What can hang from each mark
varun: lanam
roga: lanam tasez
tasez: bakep mefufe nufav zogive
nufav: tasez
keba: zogive
pugul: tasez
lanam: varun
bakep: lisir
mefufe: tasez
zogive: keba

Each row was made from one small tree. Brackets hold a mark, then the marks that hang from it, in alphabetical order. Every link used is in the known rows. Write each row's tree.
Known rows
{pugul {tasez nufav}}: [ 0.61  1.95 -0.06 -0.51  1.35 -1.12  0.18  3.66  1.92  1.03 -1.03  0.66
 -0.17  1.42 -1.09  0.69  0.20 -1.26 -0.29 -1.21 -0.61  0.31]
{bakep lisir}: [-0.24 -1.11  0.60  0.57  0.94 -0.45 -0.62  0.90  0.13  0.13  0.19  0.06
 -0.60 -0.15 -0.33  0.95 -0.85  1.10  0.30  0.14 -0.53 -0.01]
{roga {lanam varun} tasez}: [-1.78  1.72  1.19  0.84  0.01  0.83  0.76 -2.79 -1.99 -0.13  1.70 -1.22
  0.77 -0.35 -0.80  0.13 -0.94 -1.50 -0.69  0.69  0.32 -0.66]
{mefufe {tasez bakep nufav zogive}}: [ 2.41  2.58 -1.72  0.66  1.14 -1.30  1.52  1.77  2.77  1.04 -0.69  1.38
 -1.66  1.48 -3.00  1.69  0.86  0.13 -0.71 -0.57  0.11  2.27]
{pugul tasez}: [ 0.27  1.50 -0.09 -0.77  0.85 -0.14 -0.35  1.39  0.83  0.62 -0.79 -0.05
 -0.17  1.22 -0.46  0.37  0.60 -1.13  0.53 -0.11 -0.70  0.22]
{pugul {tasez bakep nufav}}: [ 1.52  1.98 -0.86 -0.02  1.49 -2.02  0.67  5.36  2.74  0.75 -0.74  1.33
 -0.57  0.92 -1.81  0.74  0.34 -0.85 -1.28 -1.50  0.11  1.98]
{tasez bakep zogive}: [ 1.51  0.43 -2.00  0.62  0.19 -0.51  0.65 -0.47  1.26  0.08  0.03  0.45
 -1.23  0.07 -1.32  0.36  1.08 -0.05  0.29 -0.49 -0.05  0.94]
{lanam varun}: [-0.99  0.35  0.65  0.30 -0.47  0.00  0.78 -1.26 -0.36 -0.47  0.69 -0.61
  0.83 -0.29  0.24 -1.10  0.03 -0.69  0.82 -0.86 -0.16  0.50]
{roga {tasez zogive}}: [ 0.65  1.23 -1.30  0.27  0.67  0.88  0.38 -3.21  0.26  1.26 -0.39 -1.32
 -0.71  0.59 -1.76 -0.21 -0.01 -1.06 -0.17  1.58 -0.76 -2.64]
{nufav tasez}: [-0.06  0.32  0.03 -0.12  0.89  0.04  0.69 -0.40  0.27  0.85 -0.43  0.06
  0.29 -0.90 -0.14  0.57 -1.67 -0.78 -1.01  1.47 -0.26 -0.17]
{mefufe {tasez {bakep lisir} zogive}}: [ 1.89  0.99 -1.16  1.02  1.38 -0.77  0.30  0.38  1.64  0.85 -0.26  0.77
 -2.24  1.09 -2.71  2.35  0.51  1.25  0.34  0.64 -0.55  2.13]
{nufav {tasez {bakep lisir} mefufe {zogive keba}}}: [ 1.98 -0.93 -3.17  0.76  2.28 -1.29  0.62  0.34  2.60  1.84 -0.42 -0.10
 -2.35  0.01 -2.64  2.06 -0.70  0.01 -0.79 -0.04 -0.28  1.95]
{nufav {tasez bakep zogive}}: [ 1.50  0.83 -2.02  0.45  1.11 -0.39  1.30 -0.79  1.65  0.99 -0.45  0.42
 -0.90 -0.80 -1.47  0.91 -0.65 -0.86 -0.77  0.93 -0.31  0.87]
{tasez {bakep lisir} mefufe nufav}: [ 1.99 -0.45 -0.74  1.37  2.22 -2.20 -0.24  5.77  2.62  0.60  0.09  1.46
 -0.76  0.27 -2.11  0.98 -1.03  0.66 -2.79 -1.41  1.56  3.62]
{roga {lanam varun}}: [-1.98  0.92  1.35  0.81 -0.56  0.41  0.52 -1.80 -1.65 -1.06  1.75 -0.12
  0.62 -0.31  0.42  0.48  0.08 -0.88  0.65 -1.04  0.32  1.49]
{roga lanam {tasez zogive}}: [-0.30  1.89 -0.71  0.74  0.42  1.22  0.16 -3.70 -0.98  0.77  0.72 -0.80
 -0.88  0.59 -1.64  1.46  0.03 -1.31 -0.29  1.47 -0.26 -1.72]
{nufav {tasez bakep}}: [ 0.91  0.33 -0.81  0.38  1.14 -0.79  1.14  1.31  1.02  0.64 -0.13  0.69
 -0.04 -1.39 -0.92  0.67 -1.57 -0.40 -1.98  1.21  0.47  1.46]
{tasez mefufe}: [ 1.01  0.18 -0.56  0.19  0.55  0.11 -0.56  0.91  0.72  0.16 -0.15 -0.01
  0.04  0.71 -0.38 -0.34  0.10 -0.79 -1.42 -0.13  1.22  1.95]
{pugul {tasez mefufe}}: [ 1.30  1.73 -0.81 -0.53  1.27 -0.01 -0.95  2.34  1.45  0.85 -0.95 -0.07
 -0.14  1.97 -0.83  0.10  0.76 -1.95 -0.83 -0.19  0.53  2.25]
{mefufe {tasez {bakep lisir} nufav {zogive keba}}}: [ 1.85  0.55 -2.17  0.72  1.75 -2.27  1.47  1.98  3.07  1.64 -0.52  0.83
 -3.10  1.60 -3.71  3.18  0.65  1.66  0.64 -1.38 -1.24  1.43]
{varun lanam}: [-0.71 -0.10  0.13 -0.27 -0.03 -0.29  0.94 -0.47 -0.90 -0.02  0.72  0.09
 -0.22  0.09  0.43 -1.94  0.28 -0.32  1.56  0.17  0.65  0.95]
{keba zogive}: [ 0.57 -0.03 -1.42 -0.39 -0.35 -0.11  0.18 -0.74  0.29  0.33  0.36 -0.46
 -0.59 -0.61  0.34  0.36  0.77 -0.75  0.62  0.67 -0.48 -1.53]
{zogive keba}: [-0.31 -0.82 -0.97 -0.46 -0.26 -0.47  0.56 -0.65  0.17  0.49  0.05 -0.47
 -0.83  0.27 -0.35  0.48  0.63  0.54  0.91 -0.94 -0.80 -0.82]
{tasez {bakep lisir} mefufe nufav {zogive keba}}: [ 2.30 -0.81 -3.00  1.03  1.92 -2.36  0.54  2.87  3.46  1.41 -0.24  0.51
 -2.53  1.13 -3.10  1.75  0.50  0.75 -0.67 -2.63  0.02  2.14]

Which tree is each row?
[ 1.60  0.90  0.03  1.09  1.98 -2.11  0.67  4.76  2.30  0.81 -0.17  1.67
 -1.28  0.74 -2.82  2.36 -0.94  1.57 -1.53 -0.27  0.28  2.88] => {mefufe {tasez {bakep lisir} nufav}}
[ 2.52  0.66 -2.60  0.80  0.80 -0.46  0.03  0.46  1.97  0.36 -0.15  0.42
 -1.17  0.77 -1.75  0.07  1.19 -0.84 -1.19 -0.61  1.24  2.96] => {tasez bakep mefufe zogive}
[ 2.14  1.46 -1.08  1.20  1.94 -1.72  0.86  2.63  2.88  1.19 -0.51  1.40
 -2.20  1.36 -3.36  2.59  0.06  1.24 -0.47 -0.47 -0.46  2.21] => {mefufe {tasez {bakep lisir} nufav zogive}}
[ 1.56  1.11 -1.85  0.14  1.51  0.57  0.23 -1.52  1.57  1.37 -0.85 -0.22
 -0.57  0.35 -1.14  0.51 -0.71 -1.94 -1.21  1.05  0.25  1.17] => {nufav {tasez mefufe zogive}}
[ 2.89  1.60 -2.13  0.81  3.00 -1.99 -0.43  5.00  4.05  1.54 -1.00  1.05
 -1.87  2.08 -3.15  1.65  0.50 -0.95 -1.12 -1.77  0.14  3.29] => {pugul {tasez {bakep lisir} mefufe nufav zogive}}
[ 1.24 -0.30 -1.48  1.05  2.05 -0.91  0.69  0.04  1.73  1.20 -0.22  0.50
 -1.57 -0.87 -1.82  1.89 -1.40  0.26 -0.50  1.05 -0.80  0.74] => {nufav {tasez {bakep lisir} zogive}}
[ 2.49  1.04 -2.60  0.66  1.66 -0.29  0.72  0.05  2.32  1.16 -0.58  0.47
 -0.92 -0.10 -1.86  0.58 -0.59 -1.66 -2.22  0.76  0.99  2.80] => {nufav {tasez bakep mefufe zogive}}
[ 1.95  0.40 -1.41  0.46  1.71 -0.71  0.59  2.26  1.69  0.89 -0.16  0.69
  0.03 -0.74 -1.27  0.36 -1.46 -1.19 -3.38  1.04  1.77  3.40] => {nufav {tasez bakep mefufe}}
[-0.81  1.07  0.95  2.09  1.60 -1.49  1.10  2.06  0.02  0.24  1.90  0.25
 -0.12 -0.76 -2.53  1.39 -2.11 -0.07 -2.15 -0.58  0.68  1.07] => {roga {lanam varun} {tasez {bakep lisir} nufav}}
[ 1.97 -1.31 -3.07  0.87  1.40 -1.38 -0.02  0.80  2.28  0.96 -0.02 -0.15
 -2.57  0.92 -2.42  1.46  1.08  0.81  0.21 -1.44 -0.17  2.14] => {tasez {bakep lisir} mefufe {zogive keba}}
[ 1.88  1.99 -0.42  0.47  1.08 -1.72  1.35  3.88  2.15  0.71 -0.38  1.64
 -0.69  0.82 -2.42  1.46 -0.12  0.52 -1.95 -0.34  0.87  2.91] => {mefufe {tasez bakep nufav}}
[ 0.42  2.42 -0.18  1.71  1.22 -0.90  1.22  2.09  0.58  0.37  1.58  0.20
  0.56  0.03 -2.59  0.06 -1.21 -1.94 -3.88 -0.81  2.44  3.05] => {roga {lanam varun} {tasez bakep mefufe nufav}}
[ 2.14  0.18 -3.60  0.15  1.41 -0.85  1.27 -0.51  2.48  1.64 -0.59 -0.10
 -1.70  0.18 -2.23  1.12  0.12 -1.13 -1.02 -0.18  0.23  1.88] => {nufav {tasez bakep mefufe {zogive keba}}}
[ 1.62  0.31 -2.80  0.03  0.81 -1.05  0.71  0.35  2.56  1.33 -0.70 -0.19
 -1.57  1.76 -1.93  0.69  1.22 -0.75  0.00 -2.49 -0.20  0.57] => {tasez mefufe nufav {zogive keba}}
[ 2.61  0.11 -1.95  1.51  2.23 -1.80 -0.07  3.67  3.23  0.93 -0.21  1.14
 -1.66  0.80 -2.66  1.24 -0.11  0.18 -1.73 -1.57  0.76  3.02] => {tasez {bakep lisir} mefufe nufav zogive}
[ 1.62 -0.66 -0.86  1.07  2.58 -1.12 -0.07  3.21  1.81  1.02 -0.13  0.76
 -0.59 -0.77 -1.65  1.29 -2.26 -0.05 -3.04  1.09  1.16  3.46] => {nufav {tasez {bakep lisir} mefufe}}
[ 1.15 -0.06 -3.14  0.02  0.83 -0.94  1.88 -1.53  1.76  1.39 -0.43 -0.11
 -1.77 -0.55 -1.81  1.42  0.10 -0.32  0.22  0.04 -1.09  0.00] => {nufav {tasez bakep {zogive keba}}}
[ 1.20  1.79 -1.91 -0.34  0.60 -0.87  1.58 -0.65  2.27  1.67 -0.97  0.16
 -2.14  2.20 -2.62  2.16  1.33  0.20  1.21 -1.26 -1.45 -0.19] => {mefufe {tasez nufav {zogive keba}}}
[ 0.98 -1.16 -2.52  0.61  1.76 -1.40  1.18 -0.61  1.94  1.62 -0.27 -0.13
 -2.41 -0.65 -2.20  2.39 -0.73  0.82  0.50  0.10 -1.61 -0.08] => {nufav {tasez {bakep lisir} {zogive keba}}}
[ 2.15  2.50 -2.14  0.06  1.48 -1.65  0.77  3.17  3.32  1.11 -1.05  1.07
 -1.34  1.46 -2.43  1.02  1.19 -1.28 -0.11 -1.72 -0.63  1.43] => {pugul {tasez bakep nufav zogive}}
[ 1.75  1.23 -2.82  0.01  0.26 -0.80  1.53 -1.18  1.76  1.11 -0.43  0.17
 -2.42  1.46 -2.80  1.91  1.94  0.64  1.07 -0.37 -0.78  1.37] => {mefufe {tasez bakep {zogive keba}}}
[ 1.89  1.25 -1.74  0.50  1.11 -0.55  0.14  1.02  2.42  0.91 -0.76  0.41
 -0.81  1.42 -1.60  0.15  0.53 -1.26 -0.96 -1.41  0.51  1.43] => {tasez mefufe nufav zogive}
[ 1.29  0.43  0.04  0.90  1.43 -1.10  0.15  2.61  1.13  0.46  0.07  0.94
 -1.25  0.52 -2.18  2.04 -0.49  1.67 -0.87  0.86  0.33  2.74] => {mefufe {tasez {bakep lisir}}}
[ 1.26 -1.00 -2.46  0.86  1.39 -2.43  1.07  2.04  2.71  1.04 -0.15  0.59
 -2.59  0.40 -2.65  2.16  0.47  1.53  0.77 -2.41 -1.33  0.24] => {tasez {bakep lisir} nufav {zogive keba}}
[ 0.85  1.29 -1.98 -0.44  0.09  0.04  1.05 -2.76  1.02  1.24 -0.71 -0.59
 -2.18  1.98 -2.04  1.81  1.79  0.30  2.10 -0.18 -1.48 -0.27] => {mefufe {tasez {zogive keba}}}
[ 0.23  0.03 -2.24 -0.46  0.70 -0.05  1.43 -3.20  1.08  1.54 -0.79 -0.77
 -1.42 -0.08 -1.10  1.38 -0.07 -0.63  1.17  0.32 -1.84 -1.65] => {nufav {tasez {zogive keba}}}
[ 1.02 -0.67 -0.19  1.16  1.69 -2.33  0.35  4.86  2.08  0.38  0.19  1.39
 -0.90 -0.43 -1.72  1.32 -1.15  1.46 -1.40 -1.29  0.25  1.67] => {tasez {bakep lisir} nufav}
[ 1.27  1.28 -0.98  0.75  1.28 -1.36  1.20  2.93  1.60  1.11 -0.01  0.38
 -0.06 -0.37 -2.55 -0.01 -1.29 -0.31 -3.13  0.29  0.76 -0.32] => {roga {tasez bakep nufav}}
